(in the rows, 128 means zero)
Known rows, with every step that occurs
fesil nopum dozus lamatob: [ 74 136 191 117 188 157 101 169 141 123 133 129 101 118 139  68 155 149
  90 101 140 149 122 129]
dozus lamatob dafov nopum fesil: [133 128 129 112 158 130 124 149 139  93 167 138 162 170 107 157  97 146
  94 180 166 154 154 115]
mebu dafov nopum fesil: [139 142 107  42 160 145 150  95 122 144 166 152 193 169 120 199 132 104
 112 152 151 131 124 122]
lamatob dafov mebu fesil nopum: [208 168 114 183  86 105 178  92 122 116  87 116 110 129 131 137 118 117
 186 134 179 123  99 173]
dozus nopum: [ 78 129  99  73 118 157 113 115 140  91 130 144 138 108 160 125 131 123
 120 142 122 123 110 134]
mebu fesil nopum dozus lamatob: [ 87 192 159 117 171 173 122 160 102 139 126 127  71 150 131 128 139 159
  99  95 116 140 112 150]
lamatob dozus nopum fesil: [ 97 146  90  78 144 164 119 106 157 137 163 157 129 147 141 190 116 130
 151 136  94 133  96 183]
lamatob fesil mebu dafov nopum: [164 112 115 103  90  71 165  76 121 162  89 106 122 143 126 190 139 125
 127 131 118 111 151 100]
fesil nopum dozus lamatob dafov mebu: [153  88 204 209 165 104  87 171 157 117 106 117 103  92 132  22 149 151
 123 121 190 148 103 128]
mebu fesil lamatob dafov nopum dozus: [152 172 112 149 123 141 140 105  70 101 157 146 138 121  91 148 171 143
  99  99 118 155 153  76]
dozus nopum fesil lamatob dafov: [182 132  55 124 137 123 113 140 127 117 151 119 166 100  96 161 121 129
 112 149 125 186 131 113]
mebu dafov nopum: [120 102 129  55 103 123 129  80 130 119 143 140 174 157 131 135 146  99
 129 138 168 113 132 102]
lamatob dafov mebu fesil nopum dozus: [192 176 154 198 136 132 154 104  99 119 104 130  94 108 130 119 152 133
 164 100 162 133  90 155]
fesil nopum: [113 154 127  88 120 138 159 102 142  97 124 130 128 134 153 117 148 105
 132 121 149 128 138 152]
mebu fesil nopum dozus lamatob dafov: [157 176 151 143 145 146 113 140  94 123 115 108  68 152  95 127 139 150
 133  95 156 158 118 141]
dozus lamatob fesil mebu dafov: [164  71 128 134  91  67  96 157 136 179  70  66  80 143 108 141  69 126
 155 131 118 110 143 124]
fesil mebu dafov nopum: [135  88 138 112 108  85 144  83 153 146  99 119 147 171 144 132 175 105
 105 126 138 123 134  77]
mebu dafov: [143  88 114  66  91 127 101 105 117 124 128 113 151 144 119 113 108  72
 185 127 160 110 124 131]
fesil mebu dafov nopum dozus: [116  99 172 131 151 114 119  96 131 150 109 130 138 140 142 112 207 119
  80  91 121 139 124  58]
dozus nopum fesil mebu: [111 151  93 130 163 139 154 140 154 142 112 135 123 137 161 183 138 136
  79 150  76 156 112 124]
fesil lamatob: [102 105 103 122 100 133 121 146 126 100 149 123 162 103 126  92 115 102
 135 133 113 125 166 108]
dafov mebu fesil lamatob: [129 134 101 193  89 126 158 153 117 129 122 136 147 107 131 117  96 129
 141 153 104  93 126 141]
dafov mebu fesil lamatob dozus nopum: [122 120  92 185  83 116 123 107 162 170 122 145 113 103 139 132 125 157
 155 133  87 102  88 164]
nopum fesil: [111 164  98  83 150 174 151 144 115 100 169 150 163 145 129 174  87  98
 141 159 118 127 142 157]
nopum dozus lamatob fesil: [ 80 136 147 110 146 150  88 186  89 117 141 118  93  93 117 120  69 156
 129 123 107 112 144 144]

Rows
[124 194 138  92 148 145 159 111  86 126 134 125  91  84 130 152 140 137
 142  89 120 130 140 164]
lamatob fesil nopum dozus
[127 146  85 111 144 153 145 162 119 120 176 138 184 123 107 152 103 109
 115 149  94 144 158 132]
nopum fesil lamatob
[ 92  67 200 138 174 103  81 149 151 166 103 119 120 157 136  82 186 144
  53 105 129 146 123  55]
fesil mebu dafov nopum dozus lamatob
[ 50 107 175 121 170 169  63 193 121 100 146 136 115 116 135  59 110 137
 104 120 122 124 132 117]
nopum dozus lamatob
[157 116  83 104 161 115 124 122 151 190  97 108 132 145 136 187 143 113
 105 133 103 162  88 116]
dozus nopum fesil mebu dafov
[120 155 113 159  93 148 161 132 111 108 116 147 128 125 152 132  79 117
 171 159 127  71 108 168]
dafov mebu fesil
[189 137 103 186  65 119 144 116 100  89 107 127 123 127 123 127  72 101
 204 153 161  93 109 154]
lamatob dafov mebu fesil
[128 210 103  87 108 157 193  90 104 117 117 129 104 162 140 177 129 116
 151 117 125 116 129 171]
mebu fesil nopum
[ 70 133 177 156 162 114 135 163 125 143 113 130  83 117 140 138 138 185
  50 124  87 129 163  85]
dafov nopum dozus lamatob fesil mebu
[ 99 161 127 130 170 139 195 122 148 117 133 153 156 172 156 190 155 130
  60 156  95 139 153 103]
dafov nopum fesil mebu
[110  84 117 130  77 123 109 114 151 120 159 125 143 131 115  89 123 105
 176 112 101 109 162 138]
fesil lamatob dozus
[100 158  99  99 165 150 173 138 131 119 183 164 200 129 119 173 140 134
  57 162 106 143 176 100]
dafov nopum fesil lamatob
[ 90  85  94 118  94 124  91 105 168 140 149 135 133 109 130 104 143 134
 144 115  94 130 128 134]
fesil lamatob dozus nopum
[138 112 109 202  78 117 139 116 143 152 135 140 125 131 123 114  99 129
 193 129  94  76 122 166]
dafov mebu fesil lamatob dozus
[145  84 161 145 135  91  73 166 108 191  85  74  69 117 101 124 104 141
 131  96 106 131 128 107]
nopum dozus lamatob fesil mebu dafov
[132  58 193 212 147 114  54 191 135  91 120 122 119  87 125  14  96 134
 143 139 168 126 110 114]
nopum dozus lamatob dafov mebu
[ 81 110 110  88  97 137 101  86 166 117 138 147 115 133 150 123 133 125
 172 123 113 109 105 165]
lamatob dozus nopum
[158 100 107  89 130 111 131  84 157 190 182 138 188 171  91 179 154 117
 132 127 120 138 140 122]
mebu dafov nopum fesil lamatob dozus
[184 102 103 121  74  76 135 106 108 166  81  80 102 134 116 168  94 100
 182 116 111 106 138 132]
lamatob fesil mebu dafov
[ 94 167 160 100 170 164 138 114 120 106 136 140 120 108 152  97 181 119
 116  84 133 141 127 134]
fesil nopum dozus
[137 112 140 154 134 123 109 118 108  85 158 140 166  96  96  83 183 136
  87 105 139 165 169  54]
fesil lamatob dafov nopum dozus
[114 222 134 100 151 183 163 103  87 121 124 142  91 137 135 160 171 128
 129  80 113 135 108 159]
mebu fesil nopum dozus
[191  99  80 193 141 106 117 158 154 132 132 128 177  66 119 125 112 139
 112 175 142 166 105 123]
dozus nopum fesil lamatob dafov mebu
[174  87  92 147  72 102 105 130 117  75 136 104 159 106  93  84 114  96
 168 126 146 144 170 105]
fesil lamatob dafov
[ 87  83 185  79 171 136  64 147 131 142 154 136 143 142 118  83 155 137
  81 121 154 138 118  83]
mebu dafov nopum dozus lamatob
[140 182 123 158 109 131 196 107 132 134  99 140 109 128 166 141 124 127
 151 137 143  97  97 178]
dafov mebu fesil nopum
[101 164 185 180 177 153 133 174 130 155 106 138  80 116 151  94 137 172
 103 119 133 120  82 156]
dafov mebu fesil nopum dozus lamatob
[122 148 132  88 118 111 146 151 135 136 113 102  87 122 125 149  84 154
 135 134 142 115 152 169]
dozus lamatob fesil nopum
[141  82 144 116 110  63 125 129 145 180  83  93 107 155 118 160 110 150
 100 142 127 118 150  91]
dozus lamatob fesil mebu dafov nopum
[174  77 133 188  75  97 117 121 134  70 116 125 150 100 134  63  90  96
 194 158 185 103 121 138]
lamatob dafov mebu
